Each row comes from the steps of one walk. Every step used is in the known rows, and no mark comes twice. Write the walk behind each row, first mark first.
(in the rows, 128 means zero)
Known rows:
devod > nutu > boki > gasiken: [111 111 153 139 144 130 184 119 109 117  88 184 149 138 113 136 155 111
 116 101 127 110 136 106 109  96 171 170 131 126 172 166 179 133 100 121
 104 136 158 149 122  96 112 107 122]
nutu > boki > gasiken: [112 126 147 139 138 128 153 111 120 125 120 188 129 131 119 130 131 118
 120 155 151 116 126 116 101  93 140 140 123 119 158 155 178 131  98 126
 110 142 158 141 121  89 114 117 111]
devod > kolikot: [155 118 127 116 128 142 108 111 142 133 117 138 136 129 121 138 117 126
 135  93 122 127 108 123 112 138 134 147 129 148 129 121 141 111 141 136
 126 140 128 134 124 115 140 107 114]
kolikot > boki > nutu: [137 141 134 150 126 153 103 109 146 125 117 157 145 152 118 135  93 145
 151  86 142 121 132 128 119 108 161 163 130 149 127 171 148 142 112 137
 100 142 118 118 124 156 113 143 106]
fosas > dolo: [126 116 126 146 118 138  90 118 133 116 116 143 120 127 124 125  82 120
 105  75 143 121 128 118 129 160 129 132 149 127  88 132 117 110 114 134
 126 124 146 120 133 146 137 125 116]
fosas > boki > nutu > detup: [148 142 136 174 128 137 137 102  93 120 116 190  84 169 136 154 110 129
 135 125 141 121 147 104  81 110 169 173 128 129 137 201 137 123  99 126
  92 175 134 141 128 111 102 117  92]
devod > kolikot > detup > rizuma > dida > bozarif: [141  72 133 103 122 150  23  96 112 134  65 128 111 131  92 132  97 172
 149 120 115 104 138  93 124 164 171 150 147 135 153 119 183  96 132 152
 144 135 128 162 129  59 117  76  91]
bozarif > detup > rizuma > dida: [120  96 141  96 128 133   4 117 103 136 116 120 121 141 122 114 143 189
 161 152 103 114 124 102 147 149  91 127 143 131 148 127 160 112 130 160
 145 120 146 157 130  84 120  95  94]
devod > nutu > detup > kolikot: [143 130 128 156 140 128 159 116  77 107  86 158 100 171 142 148 179 117
 116  92 113 112 146 101 104 117 215 170  84 149 161 184 141 118 124  95
 121 113 166 152 116 122 127  90 143]
bozarif > dida: [131 118 135  83 127 142 125 134 132 128 122 101 142 124 134 120 128 116
 147 102 133 122 122 131 123 153 155 130 120 114 112  90 114 123 117 134
 120 115 123 143 133 117 131 129 126]
devod > nutu > boki: [107 108 128 122 134 128 181 137  96 117  80 140 141 132 123 145 178  82
 123  87 117 119 150 116  97 118 170 186 134 131 174 171 157 142 117 116
 116 138 161 136 131  73 114 125 127]
kolikot > detup > rizuma > dida: [126 102 135 115 122 145  32 109 103 131 107 138 127 142 106 113 113 197
 149  96 104 115 114 103 148 133 112 122 141 129 136 141 175 103 116 145
 159 120 158 160 134  98 115  77  95]
bozarif > detup > kolikot > boki: [130 156 119 116 130 139  64  98 116 120  91 141 103 165 133 140 134 149
 139 160 150 109 128 115 123 131 189 157  96 151 135 162 140 145 124 138
 119 105 174 132 123 120 133 133 130]
detup > nutu > boki: [ 94 134 131 128 132 124 171 135  80 120 102 164 118 118 131 141 160 117
 132 112 147 131 148 118  66 115 109 156 125 133 172 175 171 136 106 122
 118 154 164 129 124  59 120 136  99]
pipo > boki > fosas > dolo > sorab: [155  86 125 143 139 108 125 109 183 110 115 188  87 105 121 136 120 172
 109  49 128 130 115 104  78 102 122 147 151 158  83  67 146 107 124 135
 126 127 193 137 129 206 148 120  88]
fosas > boki > nutu > detup > bozarif > dida: [155 131 146 150 130 152 149 110  75 116 117 131 112 146 130 149 143 105
 121  59 160 111 140 103  76 139 218 147 121 119 123 175 120 117  88 142
  98 142 132 167 126  83 107 106  83]
nutu > detup > kolikot > boki: [140 150 111 147 128 143 113 108 101 120 100 170  92 176 141 142 132 133
 125 137 143 123 130 117 113  98 196 153  83 148 149 203 133 130 115 101
 127 127 169 132 122 123 121 119 124]
bozarif > detup > nutu > boki > fosas > dolo: [111 111 134 114 138 121  89 104  72 109  83 223  86 114 127 140 118 155
 110 126 149 115 145  95  51 144  98 171 147 153 117 134 171 132 103 127
 106 132 199 139 128 109 137 121 102]
boki > fosas > dolo: [141 105 126 126 128 130  86 109 124 115 113 189  99 110 118 126  87 153
  97 119 130 126 123 112 107 132 110 139 153 135  77 119 137 116 121 114
 125 114 155 129 128 173 138 110 120]
rizuma > dida > bozarif > detup > nutu > boki > fosas: [107  93 134  85 151 112  94 110  66 120  82 201  65 101 113 143 166 171
 130 218 126 116 171  84  58 143 116 184 148 145 170 139 196 141 115 133
 111 132 170 159 124  52 117 109 108]
nutu > detup > rizuma: [130 102 142 150 120 129  93 130  77 132  93 162 107 153 145 128 121 147
 149 124 119 127 125 124 103  99 127 120 103 134 163 142 143 111 124 102
 138 156 141 149 124 102 116 106  96]
fosas > dolo > pipo > boki > gasiken: [133 101 160 186 139 136 146 100 166 111  98 165 100 130 110 113  72 106
 116  43 144  95 114 107 109 105 122 103 143 145  93 109 137 108  95 136
 129 146 186 146 118 139 132 110  96]
fosas > boki > nutu > detup > rizuma > dida > bozarif: [135  90 139 144 118 144  47 101  89 127  74 153  69 148 113 142 116 162
 158 158 125 113 169  86 104 139 173 167 153 112 161 187 172 105 111 138
 111 168 100 157 127  47  88  92  68]
kolikot > detup > bozarif > dida: [140 121 139 114 133 149 135 117  92 120 108  98 146 128 114 129 129 126
 107  52 156 103 124 111 108 157 207 111 116 129 107 107 125 122  99 153
 132  98 162 169 131 105 128 107 120]
rizuma > dida > bozarif: [124  94 124 114 130 134  81 122 134 129 111 110 102 118 106 128 135 140
 132 172 121 120 161 100 146 171 163 146 149 116 147 133 136 117 130 145
 129 119 106 141 130  77 113 111 123]
kolikot > boki > nutu > detup: [144 131 134 176 133 147 118 111 109 124 117 190 121 177 135 144  97 139
 148  92 137 123 139 118 100  98 177 158 105 155 153 190 128 133 103 114
  98 164 137 131 123 147 105 129 105]
dida > bozarif > detup > nutu: [107 110 147 110 141 116 107 118  80 121  69 142  97 125 131 143 127 148
 145 160 151 110 169 100  89 177 150 150 127 148 154 105 146 142 121 149
 102 143 125 147 124  80 133 144 124]
dida > bozarif > detup > kolikot > boki: [127 139 117 114 130 135  64  94 112 120  64 132  88 156 128 148 122 138
 135 190 160 102 155 108 115 149 224 171 102 146 143 152 143 147 128 139
 112 111 153 132 122  93 127 140 133]
rizuma > dida > bozarif > detup > nutu: [109 105 144 108 142 122  72 115  84 123  85 137  91 123 120 136 146 170
 149 162 132 108 167  88 112 188 132 153 141 142 162 121 151 129 119 162
 112 133 130 153 127  68 125 125 113]
nutu > boki: [106 126 121 118 126 125 152 131 109 127 118 145 120 126 129 140 152  95
 123 142 145 126 144 126  86 116 130 157 125 125 161 160 156 139 113 122
 122 141 160 127 130  65 117 135 112]
fosas > boki > pipo: [156 158 138 113 118 138 152 117  98 119 112 118  69 128 127 124 105 140
 134 140 137 112 121 122 132 116 158 134 167 123 153 168 176 127 116 120
 120 140 141 155 128 108 116 126 104]
dida > bozarif > detup: [118 100 135 110 137 115  74 111 110 129  83 118  95 133 129 143 123 127
 137 205 148 103 168 109 109 181 181 153 131 135 149  98 125 144 131 153
 103 127 122 143 130  84 128 144 135]
fosas > boki > nutu: [140 151 137 149 122 142 120 102 124 119 119 159 110 144 119 146 106 131
 138 112 144 120 142 112  98 114 145 169 150 117 109 188 158 128 109 146
  94 159 109 129 128 124 107 128  92]
dolo > fosas: [142 112 121  93 129 134 122 116 172 127 149 156  85 102 120 125 120 150
 128 100 119 127 136 120  92 110  99 161 129 134 130  96 139 129 135 107
 131 131 134 121 129 143 134 115 128]
kolikot > detup: [130 131 129 134 130 136 115 105 108 122 104 146 123 142 118 131  96 148
 123 100 134 115 126 113 118 134 155 131 123 140 118 123 147 129 109 138
 134 124 165 143 136 135 128 114 135]
fosas > boki: [128 146 118 124 119 134 136 109 112 127 106 136  92 131 122 139 124 119
 121 152 141 131 127 114 121 124 137 149 143 101 116 167 138 125 116 137
 119 155 127 131 138  92 115 126 104]
nutu > detup > bozarif: [144 118 134 188 140 125 159 129  74 121 128 136 109 143 131 143 161 115
  92  93 148 120 139 112  99 125 182 113 111 141 159 181 113 120 111 121
 131 132 156 155 119  93 118 104 112]
dolo > sorab: [150 117 126 138 139 112 130 124 168 119 146 139 122 114 126 141 156 148
 142 101 122 138 120 116 106 105 137 145 124 132 136  77 137 121 134 139
 118 122 144 136 129 164 137 135  97]

Which walk is each row?
[ 89 105 136 101 140 119  97 121  70 122  86 152  89 122 121 144 170 135
 143 164 144 108 176  88  73 171 135 178 136 138 190 162 177 139 105 155
 108 146 163 150 129  13 113 126  97]	rizuma > dida > bozarif > detup > nutu > boki
[122  82 135 112 121 141  36 107 100 131  67 123 100 129  98 126 107 173
 145 144 120 107 153  94 136 158 162 136 149 121 155 125 174 107 122 144
 145 125 128 160 132  69 108  91 102]	kolikot > detup > rizuma > dida > bozarif
[146 106 124 149 128 122  97 115 169 111 134 153 118 114 123 139 120 143
 120  49 135 131 115 108 107 135 138 148 142 129 100  85 126 105 120 142
 117 120 159 127 134 179 144 132  84]	fosas > dolo > sorab
[ 89 114 137 108 139 115 129 120  67 121  64 158  94 123 132 152 156 119
 141 171 163 110 180 102  51 160 150 180 125 141 185 148 169 148 109 143
  99 153 160 142 126  19 120 148 104]	dida > bozarif > detup > nutu > boki
[120  96 133  99 139 124  36 110 116 130 104 114  92 134 117 135 139 149
 143 206 128 104 165  94 134 195 163 153 145 130 153 109 131 131 128 165
 117 118 126 151 133  67 120 124 127]	rizuma > dida > bozarif > detup
[128 106 139 164 135 129 166 124 155 119 103 103  96 127 121 122 117  90
 137  69 125 108 125 124  98 101 110 111 130 155 122 106 120 125 124 129
 145 149 180 144 120 109 129 130 110]	dolo > pipo > boki
[126 151 149 115 131 135 181 119  59 112  85 161  88 126 126 127 110 154
 141  85 149 100 135 113  76 112 158 145 145 162 198 175 219 137  90 114
 123 139 204 165 122  80 122 125 102]	kolikot > detup > nutu > boki > pipo
[166 118 139 121 132 155 146  98 109 117 132 152  76 126 124 146 139 120
 122  48 155 109 148  96  49 125 199 170 125 123 123 152 129 116  92 130
 102 145 139 163 126  94 110  98  83]	dolo > fosas > boki > nutu > detup > bozarif > dida
[141 112 144 179 136 125 158 116 130 123 114 177 100 170 143 140 119 131
 140  58 136 114 150 118  76 102 158 139 112 174 144 173 131 118 104 126
 111 173 159 138 119 140 115 121 107]	pipo > boki > nutu > detup
[154 137 134  88 129 147  53  98 102 118  83 114  60 150 120 123 118 174
 153 180 139  85 146 104 146 157 221 153 141 159 188 170 184 134 122 131
 121  91 167 166 118  91 123 120 124]	rizuma > dida > bozarif > detup > kolikot > boki > pipo
[145  94 139 141 146 120 166 116 141 118  96 158  71 108 116 123 123 131
 124 126 112 118 122 117  78  74  92 119 143 162 111  89 140 133 132 109
 144 136 187 150 116 146 131 111 118]	dolo > pipo > boki > fosas
[145  98 144 132 144 143 180 139  68 115  89 106 148 141 130 138 180  94
 110  31 127 109 139 109 107 151 232 138 107 134 147 134 104 120 106 121
 119 116 148 173 125  94 122  99 126]	devod > nutu > detup > bozarif > dida
[121  77 133 110 121 135  40 124 116 135  79 110 104 119 107 123 127 161
 149 165 116 115 156 105 142 155 141 132 154 113 158 125 162 110 136 136
 141 128 100 148 127  64 110 101 100]	detup > rizuma > dida > bozarif
[150 140 130 119 123 150 120  88 157 122 133 176  74 120 112 144  98 153
 140  94 135 119 147 105  71 100 126 194 155 123 107 163 164 128 111 132
  96 160 116 122 128 135 112 117  90]	dolo > fosas > boki > nutu
[130 129 115  99 133 144  29  94 119 122  80 125  85 159 116 140 143 156
 138 196 140 102 152  96 140 162 208 171 116 143 150 170 147 135 126 152
 122 100 154 142 126  81 120 121 126]	rizuma > dida > bozarif > detup > kolikot > boki
[132 150 128 117 136 122  76 100 106 118 117 137  93 154 143 139 161 142
 129 178 142 103 137 108 104 154 170 147 104 149 131 140 147 132 130 145
 120  94 164 142 117 113 143 119 138]	bozarif > detup > kolikot
[153 149 136 174 133 135 117  98  98 111 129 184  92 172 144 149 144 137
 137 113 139 111 150 106  73 107 197 161  91 157 144 201 153 118 111 108
 106 120 152 140 107 136 125 101 120]	boki > nutu > detup > kolikot
[146 110 140 134 136 140 150 132  78 123 122 110 129 137 137 135 160 106
 113  71 149 115 130 117  98 149 202 115 105 129 139 133 100 118 103 126
 126 119 146 166 125  89 124 107 111]	nutu > detup > bozarif > dida
[151 129 139 200 138 143 138 113  84 118 124 161 127 163 123 150 131 127
 110  58 158 114 141 111  92 106 203 140 111 161 158 215 127 133 100 129
 109 146 150 149 114 119 107 115  95]	kolikot > boki > nutu > detup > bozarif
[150 106 137 164 137 142  99 109 112 104 106 164  78 104 110 123  76 109
 114 108 118 112 116 108  89 115  95 133 149 131  78  93 122 122 120 104
 128 113 175 147 121 146 138 110 104]	boki > fosas > dolo > pipo
[136 105 128 133 141 111 130 112 121 102 111 217  91  90 122 147 143 164
 115  74 139 138 128  93  41 103 104 179 146 145 118 101 181 117 110 125
 107 132 194 139 127 153 141 121  68]	detup > nutu > boki > fosas > dolo > sorab
[135 105 130 156 135 138 109 109 103 105  99 171  76 101 112 132  96  87
 115 122 131 112 129 106  59 106  95 151 148 127 104 126 142 130 110 102
 125 123 199 145 123 104 128 115  91]	nutu > boki > fosas > dolo > pipo
[132 117 144 156 130 129 148 112 169 124 114 146 129 144 125 132 114 135
 142  45 141 110 145 125  91 110 144 135 142 168 115 152 150 127 115 150
 114 154 139 125 116 156 122 131 110]	pipo > boki > nutu
[134 101 135 158 141 125 170 134  82 116  89 157 124 160 137 143 157 112
 124  79  99 123 142 109 119 121 190 164 108 146 170 162 117 124 120 101
 114 144 148 151 130 123 119 108 138]	devod > nutu > detup
[154 125 142 212 133 140 120  90 120  98  98 177  59 171 137 142 106  98
 127  28 148  91 147  97  53 112 181 150 103 172 112 195 130 103  97 114
 118 135 202 145 106 133 131  97  93]	fosas > dolo > pipo > boki > nutu > detup > kolikot
[146 145 123 154 132 128 129 109  90 115 119 164  78 162 149 143 158 125
 122 144 135 119 138 112  93 115 184 144  86 143 148 181 135 114 120 102
 127 118 168 143 115 114 130  98 132]	nutu > detup > kolikot
[160 122 133 151 138 145 123  95  97 121 109 133 141 135 101 147 125 133
  94  36 151 105 113 103  98 144 190 127 127 159 124 141 153 114 116 158
 140 121 173 162 122 101 133  84 110]	devod > kolikot > detup > bozarif
[114 111 128 124 130 126 126 115  86 108  92 218  90 102 121 133 112 145
 102  98 144 127 140 105  59 126  93 166 150 140 113 150 174 122 104 110
 117 135 183 129 125 120 132 113  97]	detup > nutu > boki > fosas > dolo
[166 144 131  83 118 144 150 106 128 121 128 143  33 105 121 122  97 158
 135 121 130 110 125 114 104 102 133 162 172 128 151 144 181 126 119 105
 123 142 149 149 130 118 121 117 102]	dolo > fosas > boki > pipo
[108 103 136  94 149 106 123 112  63 119  65 205  68 102 125 151 157 150
 124 225 147 116 174  97  34 128 133 182 133 148 169 125 191 155 119 122
  99 143 168 152 120  65 123 127 116]	dida > bozarif > detup > nutu > boki > fosas
[141 148 140 163 139 145 123  93 117 118 102 210 102 177 128 134 110 151
 121 139 151 114 114 106 124  80 193 144  84 143 150 191 160 123  99 108
 116 129 167 145 115 134 120 102 121]	nutu > detup > kolikot > boki > gasiken
[138 131 131 124 136 151  19  84 131 118  96 150 102 164 112 146 123 164
 155 152 146  94 167  94 114 157 217 188 128 153 142 191 168 136 117 161
  97 111 134 138 115 106 113 119 110]	rizuma > dida > bozarif > detup > kolikot > boki > nutu
[125 116 122 109 138 118 146 121 101 124 111 193  94 108 124 139 150 134
 114 191 127 133 138 119  67  90 111 160 134 135 142 145 178 143 124 103
 122 128 170 136 125 105 119 115 118]	nutu > boki > fosas
[147  99 149 214 133 139 130 106 128 108 103 174  83 163 132 136  73  98
 135   8 141  99 144 105  63 116 141 138 128 169 116 164 112 108  92 122
 111 167 184 145 117 135 122 115  84]	fosas > dolo > pipo > boki > nutu > detup
[151 108 117 144 134 143 105  98  86  99  55 220  87 157 126 142 107 143
  92  70 118 116 132  95 107 112 202 184 116 158 109 183 145 120 113  85
 116 111 190 141 123 177 132  91 131]	devod > nutu > detup > kolikot > boki > fosas > dolo
[139 115 153 183 138 138 153 110 160 115 113 134 111 139 117 130 105 105
 155  46 132 101 141 120  78  96 127 132 142 164 109 139 137 130 113 141
 118 152 158 138 111 136 122 129  95]	dolo > pipo > boki > nutu
[144 160 130 150 125 154  96  98 135 115 111 163 128 161 123 141 112 145
 144  94 148 113 134 120 106 103 195 169 111 152 126 201 164 135 114 130
 104 119 135 119 112 154 121 128 114]	detup > kolikot > boki > nutu
